Every row comes from one small tree of marks. Brackets hold a mark, then the marks that hang from it, in the order of their numbers. Every link used is in the known rows. Which tree was each row made from?
Known rows
{k_747 {k_828 {k_770 {k_293 k_423} k_872}}}:  .14  .14 -.24  .12  .06 -.02  .18 -.03  .04  .03 -.40 -.21  .37  .08  .06  .15 -.09 -.06  .10 -.06  .11  .24
{k_481 k_439}: -.07  .01  .04  .20  .17 -.15  .07 -.15  .18  .03 -.22 -.21  .04  .12 -.09  .09 -.04  .07  .05  .05 -.20  .04
{k_439 {k_481 k_186 k_828}}:  .35 -.11 -.06  .12  .04 -.31  .15 -.16 -.03 -.21 -.22 -.31  .35  .12 -.13 -.05 -.04 -.03  .12 -.20  .03  .30
{k_770 {k_293 {k_423 {k_828 {k_481 k_439}}}}}:  .10  .07 -.01  .13 -.12 -.14  .20 -.21  .24  .22  .16 -.19  .21  .09 -.05  .21 -.05 -.39  .06  .02  .05  .24
{k_828 {k_481 k_186 k_439} {k_770 k_293}}: -.09 -.09 -.04  .21 -.36 -.17  .32 -.24  .15 -.05 -.30 -.51  .49  .19  .17  .13  .00 -.41  .08 -.23  .10  .09
{k_747 {k_828 k_481}}:  .01  .17  .01  .12 -.16 -.03  .31 -.14  .09  .09 -.44 -.12  .35  .15 -.06  .07 -.12  .07  .09 -.08  .07  .21
{k_747 k_828}:  .07  .17  .01  .11  .14 -.01  .11 -.16  .06  .08 -.40 -.09  .26  .15 -.11  .07 -.11  .12  .10  .02  .02  .23
{k_423 {k_293 k_770} {k_828 k_481}}:  .08  .35  .26  .18  .08 -.04  .30 -.25 -.05  .27  .11 -.20  .24  .34 -.02  .10 -.02 -.38  .16 -.26  .10  .33
{k_293 {k_423 {k_828 k_770}}}:  .15  .23 -.14  .06  .10 -.02  .16 -.16  .13 -.02  .25 -.05  .28 -.06  .10  .15 -.04  .11  .08 -.02  .12  .36
{k_770 {k_293 {k_423 k_828}} k_872}:  .21  .07 -.32  .03  .11 -.16  .04  .17  .18  .18  .20 -.24  .26  .07 -.09  .19 -.03 -.19  .09  .05  .17  .24
{k_770 {k_293 k_423}}:  .17 -.06 -.04  .01 -.02 -.10  .11 -.24  .17  .17  .09 -.16  .17  .04 -.08  .23 -.05 -.35  .08  .06  .08  .16
{k_828 k_481}: -.03 -.01  .01  .02 -.23 -.09  .30 -.15  .12  .03 -.12 -.17  .24  .14 -.03  .09 -.08  .05  .11 -.16  .16  .05
{k_828 {k_770 k_293}}:  .08 -.06 -.10  .05  .12 -.04  .06 -.26  .01 -.03 -.13 -.31  .13  .15  .09  .18 -.02 -.26  .12 -.21  .20  .03
{k_747 {k_828 {k_481 k_439} {k_770 k_293}}}: -.03  .12 -.03  .24 -.22 -.05  .38 -.20  .10  .06 -.56 -.28  .36  .17  .08  .12 -.10 -.22  .07 -.16  .03  .19
{k_439 {k_481 k_186 {k_828 {k_770 k_872}}}}:  .36 -.10 -.22  .12  .06 -.29  .17 -.04 -.07 -.31 -.27 -.40  .40  .11 -.02 -.04 -.03  .00  .13 -.28  .10  .28
{k_481 k_186 k_439}: -.08 -.03  .07  .22  .10 -.22 -.02 -.15  .20 -.05 -.21 -.37  .41  .14 -.10  .04  .03  .01  .06  .13 -.18  .17
{k_293 k_423 {k_770 k_872}}:  .25  .02  .02 -.05  .13  .00  .44  .01 -.02 -.05  .06 -.14  .27 -.17  .09  .12 -.08  .22  .08 -.09  .03  .19
{k_439 k_481}:  .34  .01 -.08  .02  .11 -.20  .23 -.18  .03  .00 -.09 -.15  .17  .08 -.14  .03 -.08  .07  .11 -.31  .16  .04
{k_293 k_423}:  .15  .04 -.11 -.02  .03 -.05  .15 -.15  .16  .01  .12 -.02  .24 -.11 -.01  .15 -.07  .14  .07  .08  .02  .23
{k_423 k_293 {k_828 k_770}}:  .09  .37 -.04  .21  .35 -.04 -.08 -.22 -.02  .18  .11 -.21  .20  .34  .01  .13  .03 -.33  .17 -.17  .13  .37
{k_481 k_186 k_439 {k_828 k_770}}: -.06 -.16 -.01  .36  .05 -.26  .00 -.15  .05 -.39 -.49 -.51  .33  .17  .07 -.01  .02 -.10  .08  .09 -.31  .42
{k_770 k_293 k_872}:  .14 -.08 -.26  .01  .18 -.17 -.05  .15  .11  .16 -.06 -.33  .15  .20 -.16  .17 -.03 -.20  .12 -.02  .17  .03
{k_439 {k_481 k_828}}:  .35 -.07 -.08  .11  .08 -.25  .23 -.17 -.04 -.16 -.23 -.20  .10  .11 -.13 -.02 -.09  .02  .12 -.25  .02  .22
{k_423 {k_828 k_481 {k_770 k_872}}}:  .02  .26 -.20  .11  .01 -.07  .18  .04  .07 -.03  .08 -.26  .29  .20  .11  .07 -.02  .12  .13 -.27  .30  .23

Which tree is each row?
 .13  .22 -.24  .06 -.09 -.05  .28 -.01  .17 -.03  .22 -.10  .37 -.05  .13  .14 -.04  .14  .08 -.08  .19  .36 => {k_293 {k_423 {k_828 k_481 {k_770 k_872}}}}
-.06 -.06 -.26  .18 -.27 -.15  .35  .03  .14 -.03 -.32 -.45  .30  .17  .17  .15 -.04 -.25  .09 -.28  .13  .00 => {k_828 {k_481 k_439} {k_770 k_293 k_872}}
-.12 -.03  .05  .16 -.30 -.21  .28 -.13  .21 -.01 -.22 -.34  .46  .16 -.02  .04 -.03 -.02  .07 -.06 -.03  .12 => {k_828 {k_481 k_186 k_439}}
 .15  .06 -.03  .06 -.10 -.12  .19 -.21  .21  .22  .21 -.17  .24  .09 -.06  .21 -.04 -.37  .08  .00  .14  .25 => {k_770 {k_293 {k_423 {k_828 k_481}}}}
 .07  .22 -.06  .12  .24 -.04 -.01 -.20  .05  .05  .15 -.24  .14  .23  .02  .14  .00 -.14  .12 -.17  .23  .24 => {k_423 {k_828 {k_770 k_293}}}
-.05 -.13 -.04  .35  .11 -.19  .10 -.17  .04 -.32 -.48 -.35 -.04  .15  .08  .03 -.05 -.03  .07  .02 -.33  .30 => {k_481 k_439 {k_828 k_770}}
 .16  .36  .12  .16  .42 -.05  .07 -.07 -.09  .25  .14 -.22  .18  .32 -.08  .10  .01 -.25  .17 -.17  .07  .34 => {k_423 {k_293 {k_770 k_872}} k_828}
-.04 -.21  .01  .37  .02 -.29  .01 -.19  .07 -.30 -.46 -.57  .31  .21  .05  .03  .02 -.34  .08  .09 -.29  .41 => {k_481 k_186 k_439 {k_828 {k_770 k_293}}}
 .16  .10  .11  .08  .33 -.04  .13 -.10 -.11  .17 -.12 -.23  .16  .24 -.07  .12 -.03 -.25  .17 -.15  .01  .14 => {k_423 {k_293 {k_770 k_872}}}
 .03  .16 -.21  .13 -.14  .00  .33  .02  .03 -.04 -.52 -.23  .44  .13  .10  .07 -.11  .11  .11 -.20  .17  .19 => {k_747 {k_828 k_481 {k_770 k_872}}}
-.05  .16  .03  .21 -.16 -.07  .34 -.15  .15  .09 -.51 -.15  .33  .16 -.05  .06 -.12  .04  .07 -.04 -.07  .20 => {k_747 {k_828 {k_481 k_439}}}
-.06 -.16  .08  .34  .06 -.31 -.02 -.12  .11 -.27 -.41 -.44  .28  .18 -.09 -.03  .00 -.07  .07  .22 -.38  .42 => {k_481 k_186 k_439 k_828}
 .17  .23 -.24  .05  .12 -.04  .15 -.02  .13 -.03  .25 -.09  .32 -.06  .10  .14 -.03  .18  .08 -.02  .14  .36 => {k_293 {k_423 {k_828 {k_770 k_872}}}}
 .35 -.10 -.12  .13  .03 -.27  .18 -.17 -.07 -.29 -.27 -.36  .37  .11 -.02 -.04 -.03 -.05  .13 -.28  .07  .29 => {k_439 {k_481 k_186 {k_828 k_770}}}
 .17  .07 -.03  .06  .04 -.11  .09 -.22  .19  .21  .22 -.15  .17  .08 -.08  .22 -.04 -.35  .08  .04  .11  .25 => {k_770 {k_293 {k_423 k_828}}}
-.03 -.04 -.09  .06 -.30 -.07  .29 -.18  .05 -.18 -.21 -.38  .55  .13  .19  .08 -.01 -.04  .13 -.29  .26  .12 => {k_828 {k_481 k_186} k_770}
 .22  .21  .22  .03  .14  .04  .43 -.24 -.01  .02  .27 -.07  .23 -.10  .09  .13 -.06  .10  .07 -.10  .04  .33 => {k_293 {k_423 k_828} k_770}
 .08  .27 -.21  .10  .31 -.05 -.02  .03  .03 -.05  .12 -.23  .19  .19  .05  .09  .00  .17  .13 -.18  .24  .25 => {k_423 {k_828 {k_770 k_872}}}
-.05  .15 -.03  .24 -.21 -.06  .33 -.16  .09 -.06 -.58 -.30  .54  .15  .10  .05 -.08 -.03  .08 -.12  .02  .26 => {k_747 {k_828 {k_481 k_186 k_439} k_770}}
-.05  .22 -.03  .23 -.06 -.11  .23 -.18  .14  .07  .04 -.30  .21  .24  .08  .12 -.01 -.22  .09 -.22  .15  .23 => {k_423 {k_828 {k_481 k_439} {k_770 k_293}}}
 .10  .14 -.20  .13  .11 -.02  .12 -.03  .01  .04 -.46 -.26  .32  .16  .02  .13 -.08 -.08  .11 -.10  .14  .19 => {k_747 {k_828 {k_770 k_293 k_872}}}
 .21 -.06 -.33 -.01  .06 -.16  .07  .15  .18  .15  .07 -.25  .26  .04 -.08  .21 -.04 -.19  .09  .06  .14  .15 => {k_770 {k_293 k_423} k_872}
-.04 -.16 -.15  .34  .08 -.28 -.01  .04  .06 -.40 -.49 -.56  .36  .17  .07 -.02  .02 -.02  .09  .09 -.28  .42 => {k_481 k_186 k_439 {k_828 {k_770 k_872}}}
 .08  .34  .28  .18  .05 -.07  .25 -.24 -.05  .24  .12 -.28  .42  .35 -.02  .08  .02 -.40  .17 -.23  .10  .39 => {k_423 {k_293 k_770} {k_828 {k_481 k_186}}}
 .02 -.07 -.29  .04 -.26 -.10  .31  .03  .06 -.04 -.21 -.40  .33  .17  .16  .16 -.05 -.21  .13 -.34  .32  .01 => {k_828 k_481 {k_770 k_293 k_872}}
 .00  .26 -.07  .12 -.02 -.04  .19 -.15  .06 -.02  .10 -.21  .25  .20  .10  .08 -.03  .04  .12 -.27  .27  .25 => {k_423 {k_828 k_481 k_770}}
 .02 -.10 -.27  .05 -.31 -.14  .24  .03  .07 -.09 -.21 -.52  .60  .19  .17  .13  .00 -.26  .14 -.29  .33  .10 => {k_828 {k_481 k_186} {k_770 k_293 k_872}}
-.08 -.07 -.06  .20 -.32 -.12  .38 -.24  .14 -.01 -.29 -.40  .24  .18  .18  .16 -.04 -.36  .08 -.28  .09  .00 => {k_828 {k_481 k_439} {k_770 k_293}}
-.07  .26  .03  .20 -.03 -.13  .18 -.12  .19  .10  .09 -.18  .19  .22 -.06  .06 -.04  .05  .08 -.11  .06  .25 => {k_423 {k_828 {k_481 k_439}}}
 .18  .07 -.32  .04 -.04 -.17  .15  .17  .20  .19  .18 -.26  .31  .08 -.06  .20 -.04 -.22  .09  .00  .20  .23 => {k_770 {k_293 {k_423 {k_828 k_481}}} k_872}
